Each row comes from the steps of one path. Every step used is in the known rows, and no mark comes twice. Write the path behind each row, first mark first.
In the rows, 128 means zero.
Known rows
V-L-W-E-C: [122 110 178 122  86 114 113 165 123  74 125 128 132 129  85 126  92 113
  78 102]
C-L-W: [115 108 126 122 113  99 167 106 142 125 152 105 139  99 192 212 122 110
  92 124]
S-W-E-C: [122  79 129 125 100 111 107 142 127 101 150 146 118 179  66 131 114 151
  87 136]
E-W-L-V: [130 113 175 139 148  81 134 155  64 122 153  98 113 110 211 115 118 129
 109 168]
V-E: [114 114 141  98 115 101 153 115 169 145 126 145 127 150 160 163 119 155
 115 126]
W-L-V-E-C-S: [120 127 144 118 152  83 178 123 103  88 149  88 103 127 136  75 120 121
 118 156]
S-V-L-W-E-C: [130 116 169 132  73 119  80 167 105  95 104 137 132 117  87  83  82 110
  98  93]
C-S-V-E: [122 138 120 117 132 101 129  97 149 150 110 122 117  96 154 103 130 138
 165 119]
S-W-E: [124  82 129 133  98 112  99 114 152 140 145 161 128 153  84 146 120 158
 105 129]
C-S-W-L-V: [133  92 136 156 164  90 142 107 105 116 170  81 127  70 149  93 127 134
 100 162]
W-E-C-S-V-L: [124 150 132 132 150  92  75 131 107 100 111  91 110 103  86  43 116 103
 133 116]
C-S-V-L-W: [133 131 158 143 131 110 108 131 126 110 111  81 144  15 164 103 108 105
 120  96]
C-L-W-E: [115 111 119 129  80 105 142  93 143 127 144 142 126 134 128 198 122 110
 119 116]
L-V-E-C-S-W: [125  94 110 116 119 118 149 119 123  87 136  92 109 113 135  85 115 141
 128 141]
L-V: [118  92 116 119 175  96 115 137 112 127 136 102 129 135 184 114 120 131
 108 149]
W-E-C-S-V: [120 130 109 134 150  93  88 126 100 104 125 115  99 145  74  71 135 115
 152 126]
L-W-E: [120  91 153 133  80 117 119 132 136 112 134 164 131 145  95 171 115 132
 112 108]
S-V: [123 109 127 125 155  94  97 135 125 155 124 124 134 125 167 116 120 139
 113 132]
C-L: [110 122 101 112 166  77 152  90 146 149 155  90 129 126 197 186 137 118
  98 145]
S-V-E-C: [120 120 133 100 110 106 125 147 130 130 111 140 119 162 140  98 105 146
 117 125]

Write each row's path
[110 122 115 124 162  88 119 122 116  85 144 103  98 158  72 112 142 116
 133 133] | W-E-C-S
[127 147 136 131 182  87  92 118 131 133 114  70 133  43 169  75 122 112
 124 116] | C-S-V-L
[125 115 146 106 103 110 135 140 103 130 113 123 105 128 220 124 111 143
 157 140] | L-V-E-W
[123  99 113 143 124 107 109  92 146 121 148 125 117 111  77 133 140 144
 137 128] | C-S-W-E
[134 115 175 132 104 115  99 153 129 128 107 115 156  54 170 113  89 121
  88  97] | S-V-L-W
[126 135 198 116  90  87 172 138 121 139 141 141 113 126 183 163 115 154
 114 147] | V-E-W-L
[111 110  87 108 179  82 142 122  96 106 152  64 114 152 197 122 122  99
  98 160] | E-C-L-V
[122 126 112 135 181  89 104 111 121 138 128  92 123  87 158 104 141 124
 144 131] | C-S-V
[123 119 131 108 108 107 121 120 151 165 107 156 129 136 161 117 111 153
 134 120] | S-V-E
[120 136 118 102 102  98 156 102 109 143 123 100 101 112 252 149 119 121
 161 148] | C-L-V-E-W
[115 142 100  95 108  94 147 106 137 145 123 117 114 151 174 124 113 122
 122 131] | S-V-E-C-L
[126 113 160 125 110  96 187 116 141 100 164 110 117 112 103 121 119 150
  89 144] | V-E-C-S-W-L
[127 125 192 134 140  75 150 152  91 129 159 111 119 111 193 162 125 139
  96 158] | E-W-L
[106 133 110  85 120  90 181 104 153 125 143 107 113 159 174 168 121 124
 102 139] | V-E-C-L
[124  95 122 136 158 101 135 104 148 120 154  88 131  78 142 150 137 144
 109 138] | C-S-W
[117 102  97 121 100  99 127 101 134 115 160 124 113 165  99 155 121 126
  94 143] | S-W-E-C-L
[107 126 100 109 135  82 133 103 124 116 152 115 105 187 115 152 131 107
 107 142] | W-E-C-L
[132 135 153 151  95 115  85 117 126 112 103 120 130  53 100  85 108 103
 145  86] | C-S-V-L-W-E
[110 130 128  99 148  94 167 121 143  94 135  97 105 133 128 132 131 132
 129 133] | V-E-C-S
[125 114 132 146  99 114 101 139  93  80 121 126 110 120  69  94 121 107
 147 106] | L-W-E-C-S-V
[123 114 154 117 121  90 161 121 130 141 140 138 124 142 165 107 107 144
 104 152] | W-L-V-E
[131  91 137 148 164  89 146 134  86  77 176  68 117  98 125  75 120 126
  84 166] | E-C-S-W-L-V
[125 106 182 122 115 110 135 149 145 107 128 103 155  72 167 157  95 123
  68 104] | V-L-W
